What can hang from each mark
B: A D H L U V X Y
F: B
D: B
P: B
G: B
T: B
Q: B
H: B
S: B
A: B
L: B
N: W
W: B M
E: W
Y: B
K: B
M: R W

Every row comes from one small tree of marks. The marks that hang from a mark follow it in brackets, in alphabetical order. Every link used is in the known rows. Which tree was each row made from?
(in the rows, 100 means zero)
Known rows
H[B[A D L U X Y]]: 89 128 88 136 57 128 82 108 81 102 102 95 122 52 131 91 148 122 84 64 102 104 84 82 115 75 85 83 102 97 92 110 71 145 83 107 91
P[B]: 94 101 87 145 115 104 80 124 117 98 111 131 52 140 53 111 99 136 131 92 99 81 84 79 70 98 90 62 121 131 91 116 119 78 99 117 119
W[B[A D V] M]: 93 104 97 153 103 120 88 109 102 108 113 75 84 99 86 123 121 107 104 135 100 121 68 79 110 116 82 46 74 97 107 91 98 125 108 141 98
B[A]: 95 94 98 134 102 111 71 131 104 102 106 124 79 128 90 105 103 125 118 105 108 95 96 90 73 87 104 77 120 119 89 124 116 96 92 125 118
K[B[D L V X]]: 97 114 95 139 86 106 84 119 100 86 93 110 109 94 101 106 132 81 82 82 92 103 61 82 107 93 85 82 52 102 92 83 91 134 86 133 84
E[W[B[A] M]]: 84 74 103 148 120 108 79 113 118 106 95 96 59 115 63 99 103 106 120 138 90 104 85 85 98 120 104 46 121 111 101 125 129 112 96 121 95
A[B[D L U Y]]: 77 120 84 137 77 126 78 125 75 80 116 121 79 88 98 97 144 113 96 92 96 98 78 91 105 101 73 77 70 113 107 107 85 131 96 98 114
G[B[A U V X Y]]: 89 125 86 106 77 109 76 108 74 103 114 96 115 87 131 106 127 126 95 98 98 117 84 98 94 72 92 92 87 95 96 109 72 135 81 125 103
D[B[A L X Y]]: 88 114 87 131 70 128 78 118 85 89 105 109 106 56 123 90 133 118 103 71 103 105 115 84 81 75 94 74 115 106 82 123 76 127 84 120 99
H[B[A D X Y]]: 97 106 91 128 76 126 81 109 91 109 113 92 106 88 118 101 124 115 102 77 95 106 97 75 98 76 99 67 124 94 89 109 77 127 85 130 109
W[B[V] M[R]]: 91 102 100 163 117 95 99 129 111 109 116 82 50 136 60 123 114 96 121 133 87 109 69 74 86 112 79 57 120 118 116 97 119 112 110 128 90
K[B[A U Y]]: 97 121 105 123 92 104 71 109 92 109 106 115 70 113 95 93 114 132 91 102 108 97 91 97 90 106 94 80 138 113 104 140 112 116 79 112 103
S[B[D L Y]]: 74 113 89 144 77 119 74 102 107 78 113 103 97 106 89 101 131 122 109 98 109 95 93 87 83 80 97 81 88 110 107 103 91 131 89 113 104
H[B]: 102 84 99 146 114 112 74 136 113 111 116 122 56 137 60 98 99 123 139 100 94 88 87 87 84 83 93 76 151 128 87 115 124 91 95 121 121
T[B[A D L U V X Y]]: 85 135 77 126 58 126 66 94 73 105 111 82 138 31 139 93 153 130 74 67 115 110 81 78 120 77 89 93 50 90 89 98 48 160 90 121 89
Q[B]: 108 90 95 136 109 114 83 152 112 100 108 140 59 140 61 105 104 105 123 105 97 84 101 90 71 79 95 79 127 132 94 123 130 79 96 118 124
L[B]: 93 90 93 133 124 109 64 144 108 95 113 131 62 134 85 99 110 111 133 107 94 85 95 85 70 93 101 82 133 122 94 120 124 100 97 126 127
N[W[M]]: 86 83 106 152 105 116 84 138 116 96 114 111 52 126 72 105 100 98 161 123 94 109 97 93 82 106 101 51 152 120 99 103 138 88 105 110 100
F[B[H]]: 93 93 96 140 104 119 55 124 109 112 128 139 85 129 82 93 103 108 127 96 110 87 103 83 85 114 85 76 124 122 102 130 122 87 96 118 110
A[B[H X]]: 95 79 92 124 95 120 84 149 81 109 119 134 81 119 95 105 110 84 117 94 77 101 82 80 88 100 93 64 84 108 92 110 95 97 99 128 109
D[B[A]]: 99 105 94 136 103 121 71 132 102 102 120 124 73 108 91 101 102 130 113 94 113 88 113 89 68 85 98 76 132 119 86 127 110 90 103 131 111
K[B[H Y]]: 96 91 105 128 94 109 69 117 96 110 121 116 70 132 78 94 104 97 115 104 91 101 96 98 92 123 95 68 130 117 106 132 113 103 83 118 112
L[B[D X Y]]: 86 104 84 123 95 125 72 126 96 84 117 108 95 99 122 99 135 94 114 89 90 94 100 80 84 85 99 73 113 98 101 106 85 132 94 129 120
P[B[A U]]: 93 126 89 135 101 106 78 115 102 108 106 127 69 114 77 107 111 154 102 85 112 84 83 80 77 99 88 78 115 122 92 130 112 84 99 112 105
L[B[U V]]: 95 116 89 131 114 108 61 136 96 95 121 132 75 107 95 103 122 119 107 105 102 91 80 88 86 94 85 97 109 121 99 117 114 107 102 126 116
Y[B]: 101 86 109 134 117 116 63 146 118 98 124 135 62 150 80 106 110 105 123 103 104 92 95 91 67 84 94 81 128 126 94 117 132 92 100 123 130
D[B[A H U X]]: 102 117 94 121 76 133 74 130 83 115 124 127 106 73 125 99 118 112 88 75 109 94 107 87 88 89 94 85 120 103 94 131 90 96 108 124 86
M[R W[B[L X Y]]]: 77 112 100 147 84 101 112 126 109 93 107 77 66 97 86 102 130 93 96 78 79 98 90 84 87 93 82 57 130 118 113 104 69 139 87 101 83
P[B[D L]]: 86 114 82 156 95 112 85 116 111 81 104 119 80 112 68 108 126 124 110 77 102 83 75 78 87 99 81 70 74 122 93 96 99 101 99 112 106
T[B[H L U V X Y]]: 86 114 81 128 62 126 59 108 72 114 121 102 126 44 118 87 142 114 100 71 101 111 80 86 119 95 83 95 70 104 94 110 58 140 89 109 92
B[A D L U V X Y]: 83 137 82 128 49 126 80 102 73 83 106 103 139 44 145 106 154 117 66 76 110 118 76 87 111 80 84 88 57 92 96 100 61 151 89 117 91
W[M]: 95 84 93 148 111 113 73 136 119 98 108 117 54 134 68 112 108 112 147 134 92 103 83 92 86 102 90 64 140 120 102 112 131 96 107 118 115

Write each row's tree
89 107 91 122 88 117 58 114 71 108 130 106 111 88 124 97 123 110 95 98 100 117 107 80 90 113 99 80 91 100 96 130 84 122 84 139 120 => L[B[A H V Y]]
89 131 84 112 64 130 67 106 62 104 131 101 141 52 161 103 149 100 66 79 101 114 94 77 110 101 92 89 66 80 104 113 58 142 95 136 97 => L[B[A D H U V X Y]]
95 123 90 156 83 119 77 120 93 97 116 113 96 80 89 103 134 122 93 84 104 96 63 87 120 86 69 92 79 117 96 93 96 126 101 113 99 => H[B[D L U V]]
105 101 99 141 102 108 74 119 95 118 115 111 86 110 82 105 103 131 104 97 102 106 85 79 90 85 93 76 112 116 78 114 107 107 88 138 113 => H[B[A V]]
88 109 104 154 108 101 110 129 125 99 126 83 46 141 66 119 108 96 94 94 92 79 87 86 88 105 85 59 123 121 124 95 91 112 115 119 91 => M[R W[B[D]]]
90 102 91 114 95 115 69 126 88 99 105 108 98 92 127 93 128 111 111 90 92 104 107 76 74 84 110 74 127 98 88 128 89 128 80 131 118 => L[B[A X Y]]
78 131 99 152 70 104 100 111 86 105 133 80 80 80 87 103 132 101 67 84 93 107 82 94 112 124 66 72 94 119 128 113 66 135 97 95 77 => M[R W[B[H L U V Y]]]
89 94 95 136 71 120 78 131 84 105 98 118 130 85 121 95 127 96 98 79 96 110 88 85 93 88 103 82 77 102 84 116 89 117 84 118 93 => B[A H L X]
89 122 103 140 82 113 114 128 104 112 132 85 82 107 101 116 123 81 74 77 89 84 81 87 109 108 80 69 109 104 132 97 69 119 121 111 67 => M[R W[B[D H U X]]]
90 111 87 136 58 127 81 116 76 96 109 105 155 65 136 108 141 88 70 76 103 118 78 78 111 91 94 82 26 90 89 91 65 133 92 134 87 => B[A D H L V X]
98 120 85 119 67 134 70 115 74 102 143 125 105 55 120 104 126 110 92 79 100 108 102 93 97 97 79 81 111 103 102 122 73 112 108 121 95 => D[B[H U V X Y]]
87 128 82 126 92 121 62 114 86 86 132 111 92 87 115 106 139 115 93 100 104 97 87 89 99 101 82 88 95 105 112 109 89 130 105 123 119 => L[B[D U V Y]]
78 115 84 136 65 133 78 124 65 91 128 120 94 82 107 95 142 104 89 89 94 104 80 90 117 116 74 77 58 106 114 111 76 125 99 97 107 => A[B[D H L U Y]]
89 138 83 117 55 135 62 87 75 108 133 109 147 54 151 100 142 107 64 73 119 111 98 75 115 109 76 85 73 86 106 119 65 134 93 128 85 => F[B[A D H U V X Y]]
103 113 110 123 85 121 60 128 82 117 139 127 105 103 120 107 123 111 72 95 119 111 88 89 92 102 88 95 82 107 97 123 106 105 99 129 106 => Y[B[A H U V]]
88 118 89 138 64 129 67 107 68 98 130 107 119 54 116 95 129 116 83 82 111 119 113 88 95 103 86 75 75 107 89 125 72 121 88 126 102 => D[B[A H L V Y]]
93 98 104 137 87 125 88 122 90 127 107 89 91 83 107 106 122 100 111 119 90 114 74 83 113 117 84 55 113 95 109 116 100 114 105 117 81 => W[B[A H U X] M]
88 94 94 151 89 117 71 121 98 99 108 111 71 99 73 85 122 124 131 90 93 100 91 90 95 86 85 73 139 127 90 121 107 121 77 103 120 => H[B[L Y]]
91 107 93 132 110 116 67 131 99 96 115 111 94 117 112 101 122 112 100 97 105 87 99 78 80 91 103 83 95 102 95 112 103 114 98 139 117 => L[B[A D]]
98 99 93 124 77 116 74 123 82 113 115 118 126 90 121 111 113 102 91 91 99 118 85 81 91 91 101 77 76 98 87 111 84 109 90 141 99 => B[A H V X]
91 124 90 136 75 130 94 95 85 107 114 66 102 55 123 119 143 108 90 119 94 126 69 82 122 108 76 51 85 84 115 97 73 147 105 127 89 => W[B[A D U V X Y] M]
97 106 99 135 96 99 82 125 102 93 89 118 95 99 91 102 123 90 95 87 88 104 64 83 93 91 87 83 75 111 87 99 103 124 80 128 86 => K[B[L V X]]
89 114 84 115 72 129 70 108 68 100 128 95 142 65 153 104 140 88 77 81 96 119 99 71 101 100 100 78 62 79 98 107 57 141 89 146 104 => L[B[A D H V X Y]]
91 133 81 131 71 124 71 109 83 109 103 93 137 47 131 98 148 124 79 67 116 101 71 76 117 74 90 99 38 93 86 90 61 146 98 127 81 => T[B[A D L U V X]]
88 112 91 147 66 124 73 113 78 97 117 108 136 80 119 107 132 101 76 88 113 116 80 83 109 103 92 85 29 99 93 98 79 125 97 131 98 => B[A D H L V]
90 123 87 109 72 123 64 115 64 110 125 110 129 58 150 96 139 108 77 85 97 117 94 80 98 102 94 88 91 90 98 127 70 134 87 130 101 => L[B[A H U V X Y]]
89 111 102 160 104 107 105 120 107 110 110 67 67 130 84 121 121 100 106 125 98 104 81 69 93 111 89 55 114 103 118 98 109 121 112 129 85 => W[B[A D] M[R]]
97 128 101 128 56 133 71 123 75 102 124 112 151 62 154 106 155 88 48 69 113 117 75 80 113 90 82 99 26 88 96 97 74 135 96 128 83 => Y[B[A D H L U V X]]
94 86 92 123 104 118 68 145 95 104 115 125 98 111 111 96 117 85 123 90 83 92 96 80 82 97 103 79 114 105 95 118 101 103 96 130 111 => L[B[H X]]
103 119 91 145 95 118 75 118 99 106 130 116 83 100 85 112 118 125 100 93 105 93 69 88 111 87 74 87 106 116 99 98 103 110 109 124 107 => H[B[D U V]]
85 67 99 153 127 108 79 122 123 100 102 105 41 128 44 101 99 97 136 140 84 97 81 89 97 122 97 46 134 119 108 116 136 105 103 114 102 => E[W[B M]]
89 102 108 151 117 94 108 136 126 105 120 92 32 147 55 113 98 105 108 100 88 82 90 89 76 101 85 57 146 132 118 109 103 102 107 113 94 => M[R W[B]]
89 126 89 120 92 112 58 115 77 99 121 113 95 82 122 99 132 134 86 102 107 107 96 86 85 98 91 90 109 107 98 131 92 128 87 125 117 => L[B[A U V Y]]
86 96 111 153 104 121 95 121 102 94 129 89 71 106 76 113 105 91 123 100 103 105 84 88 93 109 88 46 86 113 104 77 103 102 105 126 100 => N[W[B[D V]]]
94 106 95 138 83 127 69 128 94 102 131 128 91 115 99 108 119 106 101 98 110 88 83 99 103 106 88 87 98 113 113 110 103 98 115 111 108 => B[D H U]
95 117 91 146 77 123 84 129 100 97 101 115 102 78 103 96 138 107 102 70 96 87 70 84 113 71 80 90 104 109 95 94 90 127 99 107 90 => H[B[D L U X]]
91 124 105 153 90 105 95 116 83 129 124 77 83 102 92 119 122 105 85 123 98 117 72 76 108 128 77 69 97 103 122 114 103 118 110 123 72 => W[B[A H U V] M[R]]
83 112 106 168 89 108 95 134 96 111 111 87 69 110 75 104 133 93 110 118 89 101 69 83 110 126 71 75 113 118 127 110 114 118 108 94 73 => W[B[H L U] M[R]]
88 125 89 126 59 129 66 99 69 105 138 106 125 74 128 111 132 120 71 92 117 115 89 94 111 110 88 80 69 95 109 116 74 123 101 123 106 => B[A D H U V Y]
91 136 85 136 53 125 83 99 73 100 108 91 133 40 134 98 151 122 71 68 102 116 77 79 122 78 78 85 76 93 90 100 62 152 84 119 89 => H[B[A D L U V X Y]]
90 134 87 126 84 117 55 93 88 106 125 120 100 84 112 96 125 142 88 96 126 103 100 83 91 107 75 87 116 113 101 138 97 119 86 118 106 => F[B[A U V Y]]
97 94 86 122 103 111 86 142 85 97 112 129 76 110 93 116 113 96 111 99 81 110 71 76 84 86 87 69 74 111 85 99 91 108 98 137 112 => A[B[V X]]
93 110 90 139 97 112 76 119 99 111 123 137 69 120 68 107 108 133 113 83 102 82 79 86 87 117 82 75 110 125 102 125 112 76 107 105 106 => P[B[H U]]
95 110 90 137 92 116 74 117 96 96 119 112 107 107 105 119 116 117 90 102 114 106 83 85 90 88 97 79 71 104 93 100 92 113 102 141 112 => B[A D V]
